Known rows, with every step that occurs:
puge-nozev-teged-tazager: [-.02, -.07, -.18, -.10, .14, .02, .28, .27, .21, -.13, .21, -.57, -.04, -.17, -.20, -.18, -.21, .48, -.31, .14, -.53, -.22, -.09, -.26, .62, .23, .12, -.28, .03, -.12, .12, .31, -.23, -.36, -.26]
tomider-puge-nozev-teged: [.20, -.17, .01, .01, .12, .02, .15, .07, .18, -.07, .31, -.30, .02, -.28, -.39, -.09, -.37, .25, -.51, .01, -.32, -.15, .04, .00, .54, .16, .03, -.19, .01, -.32, .04, .32, -.04, -.24, -.42]
puge-tomider-teged-tazager: [.11, -.34, -.53, .03, -.13, -.08, .26, -.13, .22, -.21, .16, -.64, .04, .08, -.09, -.25, -.06, .44, -.13, .06, -.22, -.13, -.25, -.12, .21, .07, .01, -.16, -.06, -.07, .19, .20, -.37, -.40, -.21]
nozev-teged-tazager: [-.04, -.12, -.11, -.05, .13, .01, .31, .24, .19, -.18, .27, -.61, -.05, -.10, -.17, -.12, -.18, .55, -.11, .14, -.38, -.19, .00, -.23, .57, .14, .09, -.12, .10, -.06, .10, .28, -.23, -.42, -.20]
kerog-tomider: [-.09, .27, .05, -.02, .00, -.09, .32, .02, -.22, .17, -.34, .10, -.17, .32, .08, .08, .19, .00, .30, .19, .01, -.10, -.11, .29, -.08, -.11, .08, .18, .06, -.09, .14, -.21, -.29, .09, .18]
tomider-kerog: [.25, -.41, -.36, -.12, .10, -.06, -.33, -.39, .06, -.07, -.01, -.05, .02, -.10, .01, .14, -.15, .02, .15, -.33, .28, -.22, -.04, .11, .19, .00, -.03, .12, .12, -.18, .07, -.03, .13, -.01, -.24]
tazager-puge-nozev: [.03, .05, -.01, .06, .01, .21, .07, .22, .22, .10, -.04, -.12, -.04, -.05, -.03, -.12, -.23, -.03, -.65, .09, -.40, .20, -.39, -.02, .11, .15, .14, -.41, -.07, -.08, .16, .14, .13, .32, -.06]
teged-nozev-puge: [-.24, -.14, .58, -.03, -.03, .18, .24, .21, -.09, -.57, -.01, -.40, -.25, -.08, -.32, .10, -.45, -.01, -.20, -.01, -.14, -.16, -.15, .06, .52, -.04, .14, -.32, .30, -.05, -.03, .44, -.17, -.20, -.10]
tazager-teged-tomider-kerog-vozi: [.20, -.13, -.35, -.02, -.03, -.22, -.08, -.37, -.11, .01, -.20, .09, -.07, -.05, .18, .18, -.02, -.18, .36, -.15, .50, -.24, -.03, -.02, .13, .15, .11, .22, .10, .18, -.18, -.15, .22, .02, -.28]
teged-nozev-puge-tazager: [-.16, -.16, -.05, .18, .07, .26, -.01, .34, .20, -.39, -.15, -.42, -.24, -.16, -.51, -.14, -.39, .01, -.36, -.09, -.14, -.05, -.43, -.16, .43, .07, -.06, -.46, .16, .07, -.01, .33, -.21, .00, -.31]
nozev-puge-tazager-teged-tomider-kerog: [.22, -.54, -.38, -.08, .00, .24, -.31, -.13, .23, -.35, .02, -.46, -.25, -.10, -.25, .02, -.33, .05, -.12, -.25, .35, -.02, -.41, .09, .39, .04, .09, -.14, .20, -.06, -.21, .12, .02, .24, -.44]
nozev-puge-tomider: [.01, -.09, .20, .06, .06, -.04, .04, .12, .19, -.23, .00, -.26, .15, .07, -.50, -.10, -.19, -.14, .17, -.01, .04, -.26, -.38, .19, .06, .23, -.07, -.32, -.20, .05, -.07, .23, -.08, .19, -.02]
tomider-teged-tazager-puge: [.05, -.32, -.15, .26, -.13, .26, .36, .14, .34, -.08, .24, -.65, -.12, .12, .15, -.11, -.32, .43, -.49, .17, -.32, .31, -.34, -.11, .20, -.12, .13, -.15, .16, .02, .28, .19, -.06, -.08, -.06]
nozev-teged-tazager-puge-tomider-kerog: [.27, -.52, -.42, .04, .20, -.03, -.15, -.17, .40, -.11, .11, -.49, .08, .04, -.29, -.04, -.30, .24, .08, -.21, .13, -.22, -.37, .09, .34, .21, .00, -.18, -.05, -.15, .12, .13, .11, .20, -.24]
nozev-puge-tazager-teged-tomider-kerog-vozi: [.19, -.19, -.33, .04, .00, -.12, -.12, -.25, -.01, -.12, -.23, -.03, -.12, -.16, .00, .14, -.17, -.21, .27, -.19, .46, -.27, -.17, -.02, .24, .17, .07, .12, .16, .23, -.20, -.04, .17, .00, -.39]
tazager-teged-tomider: [-.03, -.12, -.06, -.05, -.21, .33, .10, .21, .11, -.27, .05, -.43, -.33, .13, -.12, -.12, -.05, .12, -.30, .17, .16, .33, -.33, .00, .13, .02, .23, -.23, .03, .07, -.39, .04, -.10, .38, -.11]
tomider-kerog-vozi: [.21, -.08, -.32, -.01, .07, -.38, -.13, -.46, -.18, .13, -.23, .30, .07, -.13, .24, .23, -.01, -.23, .49, -.24, .43, -.39, .12, .00, .06, .15, -.01, .35, .09, .15, .02, -.16, .25, -.17, -.21]
puge-tazager-teged: [.10, -.30, -.53, .25, .05, .27, -.13, .21, .45, -.09, -.13, -.46, -.30, -.15, -.19, -.21, -.06, .08, -.52, -.01, -.25, .30, -.44, -.36, -.11, .15, .07, -.23, .11, -.02, -.08, -.08, .02, .34, -.27]
teged-tomider-puge: [-.01, -.26, .11, .00, -.23, .14, .18, -.15, -.02, -.24, .32, -.22, .07, .01, -.14, -.04, -.36, .22, -.25, .11, .42, .20, .04, .22, .16, -.26, -.01, -.03, -.14, -.06, .04, .14, -.23, -.05, -.19]

Rows:
[.00, -.18, -.11, .21, .11, .05, .26, .28, .46, -.04, .12, -.58, .10, .22, -.39, -.24, -.19, .29, -.09, .17, -.18, .03, -.49, -.03, .14, .27, .04, -.42, -.27, .05, .07, .17, -.03, .33, .06]
nozev-teged-tazager-puge-tomider
[.28, -.44, -.48, -.08, .15, -.16, -.34, -.39, .20, -.06, -.06, -.14, .16, .03, -.25, .02, -.11, -.02, .29, -.32, .34, -.32, -.25, .18, .08, .18, -.08, -.06, -.14, -.14, .04, -.03, .09, .22, -.21]
puge-tomider-kerog
[.22, -.06, -.30, -.11, .04, -.26, -.05, -.32, -.13, .03, -.15, .16, -.02, -.14, .02, .15, -.09, -.16, .31, -.16, .40, -.39, .00, .04, .37, .24, .08, .13, .05, .12, -.17, -.01, .19, -.09, -.37]
puge-nozev-teged-tomider-kerog-vozi
[.07, -.11, -.24, .06, -.07, .20, .20, .16, .28, .01, .04, -.40, -.07, -.05, .02, -.20, -.29, .19, -.76, .12, -.54, .17, -.43, -.08, .24, .12, .17, -.42, .00, -.10, .25, .23, -.06, .03, -.17]
tomider-teged-tazager-puge-nozev
[.14, -.22, -.29, .05, .07, -.31, -.02, -.34, -.03, -.14, -.31, -.08, -.02, -.07, -.07, .14, -.14, -.23, .37, -.21, .34, -.41, -.16, -.04, .15, .29, .08, .04, .06, .10, -.05, -.04, .19, .00, -.25]
tazager-teged-nozev-puge-tomider-kerog-vozi
[-.11, -.23, .40, .02, -.15, .13, .38, .04, -.14, -.56, -.04, -.49, -.35, .05, -.26, .09, -.42, .06, -.24, -.01, -.14, -.16, -.20, .19, .53, -.13, .14, -.21, .38, -.18, .04, .43, -.34, -.36, -.18]
kerog-tomider-teged-nozev-puge
[-.04, -.29, -.18, .21, -.01, .25, .01, .22, .22, -.42, -.11, -.50, -.27, -.16, -.49, -.16, -.41, .06, -.45, -.15, -.16, -.04, -.45, -.13, .46, .05, -.06, -.42, .22, .01, .01, .38, -.26, -.14, -.41]
tomider-teged-nozev-puge-tazager
[.02, -.22, -.12, .24, -.13, .23, .47, .13, .28, -.03, .11, -.60, -.18, .23, .18, -.09, -.27, .45, -.39, .24, -.33, .28, -.38, -.01, .17, -.16, .17, -.09, .18, -.01, .33, .11, -.16, -.04, .02]
kerog-tomider-teged-tazager-puge
[-.05, -.13, -.14, .19, .06, .04, .21, .24, .41, -.01, .04, -.49, .14, .25, -.29, -.23, -.14, .20, -.05, .17, -.12, .08, -.53, -.01, -.02, .22, .03, -.41, -.32, .10, .13, .11, -.05, .41, .12]
teged-tazager-puge-tomider
[.01, -.15, -.39, .23, .02, .07, .03, .01, .19, .03, -.13, -.16, -.01, -.05, -.28, -.16, -.21, .14, -.22, .00, .11, .07, -.26, .02, .03, -.11, -.17, -.07, -.08, -.04, .29, -.02, -.33, .05, -.27]
kerog-tomider-puge-tazager
[-.05, -.18, .10, .24, .06, .29, .37, .40, .39, -.07, .28, -.66, -.14, .04, -.04, -.08, -.37, .48, -.42, .23, -.40, .23, -.25, -.17, .39, .00, .17, -.21, .15, .02, .19, .23, .03, .01, -.01]
nozev-teged-tazager-puge
[-.01, -.15, -.29, .04, -.16, .38, .02, .30, .25, -.27, -.02, -.50, -.37, .08, -.26, -.23, -.09, .12, -.40, .12, .14, .36, -.49, -.09, .15, .09, .15, -.34, .00, .12, -.38, .05, -.15, .46, -.23]
puge-tazager-teged-tomider
[.09, -.32, -.45, -.01, -.16, -.01, .26, -.13, .13, -.21, .19, -.56, -.05, .01, .08, -.17, -.11, .46, -.21, .06, -.28, -.05, -.10, -.17, .28, -.07, .04, -.02, .12, -.08, .22, .20, -.36, -.55, -.25]
tomider-teged-tazager
[.19, -.58, -.27, -.07, .12, -.03, -.22, -.25, .25, -.37, -.07, -.48, -.06, -.04, -.40, .03, -.34, .00, .06, -.31, .21, -.29, -.41, .12, .29, .19, .04, -.25, .04, -.21, .00, .16, .04, .20, -.29]
tazager-teged-nozev-puge-tomider-kerog
[.16, -.07, .03, .01, .13, -.01, .26, .08, .09, .00, .20, -.26, -.04, -.17, -.35, -.06, -.31, .25, -.41, .06, -.31, -.18, .01, .11, .51, .13, .07, -.12, .05, -.33, .10, .26, -.14, -.20, -.35]
kerog-tomider-puge-nozev-teged
[.27, -.38, -.31, -.23, .06, .09, -.20, -.18, .10, -.22, .12, -.28, -.13, -.08, -.28, .03, -.29, .15, -.07, -.25, .28, -.21, -.19, .19, .62, .11, .08, -.11, .10, -.18, -.21, .19, .03, .07, -.43]
puge-nozev-teged-tomider-kerog
[-.14, -.13, .23, .03, .03, -.02, .16, .15, .11, -.39, -.08, -.41, .03, .12, -.59, -.13, -.26, -.06, .05, .00, .00, -.23, -.41, .14, .24, .25, .02, -.50, -.18, -.01, -.07, .32, -.18, .18, -.02]
teged-nozev-puge-tomider
[-.19, -.39, -.29, .13, -.08, .24, .22, .16, .19, -.44, -.17, -.70, -.45, -.05, -.30, -.16, -.29, .28, -.68, .02, -.19, .26, -.35, -.33, .26, .04, .17, -.47, .13, -.20, .05, .13, -.24, .14, -.25]
tomider-puge-tazager-teged-nozev
[-.07, -.20, -.16, .19, -.02, .21, .13, .23, .15, -.35, -.23, -.46, -.34, -.06, -.46, -.14, -.34, .05, -.35, -.08, -.16, -.08, -.48, -.04, .45, .01, -.04, -.36, .23, -.02, .05, .30, -.37, -.11, -.35]
kerog-tomider-teged-nozev-puge-tazager
[.23, -.08, -.24, -.01, .03, -.17, .02, -.24, -.04, .05, -.13, .07, -.05, -.08, .06, .16, -.19, -.11, .18, -.12, .34, -.27, -.08, .04, .38, .21, .11, .10, .08, .15, -.14, .01, .26, .01, -.32]
tazager-puge-nozev-teged-tomider-kerog-vozi
[.03, -.07, -.06, -.11, -.12, .11, .08, -.05, .02, -.12, .12, -.11, .08, -.13, -.18, -.15, -.31, .04, -.58, .08, -.01, .09, -.18, .14, .22, .01, .06, -.33, -.21, -.16, .09, .20, -.18, .05, -.28]
teged-tomider-puge-nozev
[.04, .04, .08, -.14, -.07, .22, .18, .30, .05, -.20, .18, -.32, -.19, .02, -.39, -.14, -.19, .17, -.32, .11, .00, .01, -.20, .11, .61, .16, .15, -.36, -.05, -.03, -.41, .30, -.14, .13, -.27]
puge-nozev-teged-tomider
[-.04, -.19, -.10, .04, -.15, .45, .03, .36, .25, -.37, .01, -.56, -.37, .02, -.33, -.18, -.22, .07, -.41, .11, .11, .30, -.52, -.04, .26, .06, .16, -.37, .09, .14, -.40, .15, -.15, .40, -.27]
nozev-puge-tazager-teged-tomider
[.12, -.43, -.51, .30, -.01, .26, -.10, .07, .45, -.14, .01, -.53, -.21, -.20, -.20, -.21, -.21, .16, -.64, .00, -.14, .35, -.38, -.31, -.10, .04, .03, -.19, .05, -.11, .07, -.04, -.05, .24, -.36]
tomider-puge-tazager-teged
[.17, -.14, -.42, .08, .10, -.35, -.01, -.33, .05, .11, -.20, .00, .14, .00, .10, .10, -.07, -.10, .48, -.13, .33, -.36, -.15, -.04, .09, .24, .03, .14, -.07, .22, .10, -.11, .21, .00, -.16]
teged-tazager-puge-tomider-kerog-vozi
[-.08, -.31, .39, .01, -.16, .17, .29, .03, -.07, -.62, .08, -.53, -.29, -.07, -.28, .06, -.49, .06, -.35, -.07, -.15, -.13, -.18, .09, .54, -.11, .12, -.27, .37, -.15, -.01, .50, -.23, -.39, -.25]
tomider-teged-nozev-puge
[.21, -.19, -.37, .09, .16, -.34, .05, -.29, .09, .09, -.12, -.08, .11, -.06, .00, .09, -.13, .00, .43, -.14, .27, -.42, -.11, -.05, .25, .30, .02, .12, -.04, .15, .05, -.03, .22, -.08, -.24]
nozev-teged-tazager-puge-tomider-kerog-vozi
[.36, -.45, -.41, .26, -.21, .01, .14, -.24, .31, -.08, .14, -.43, .00, .20, -.14, -.20, -.13, .16, -.33, -.06, -.06, .14, -.39, .13, -.03, .02, -.03, -.16, -.06, -.12, .08, .15, -.09, -.04, -.20]
tazager-puge-tomider-teged
[.23, -.50, -.40, -.16, -.03, .17, -.27, -.26, .16, -.24, .02, -.35, -.22, .00, -.09, .06, -.19, .10, -.04, -.21, .39, .02, -.28, .11, .27, .02, .14, -.04, .14, -.13, -.21, -.01, .07, .27, -.32]
tazager-teged-tomider-kerog
[.16, -.49, -.20, -.10, .14, -.08, -.22, -.29, .16, -.34, -.07, -.34, .04, -.01, -.41, .06, -.34, -.03, .19, -.34, .29, -.38, -.33, .20, .34, .17, .00, -.23, .00, -.18, .02, .20, .01, .10, -.25]
teged-nozev-puge-tomider-kerog
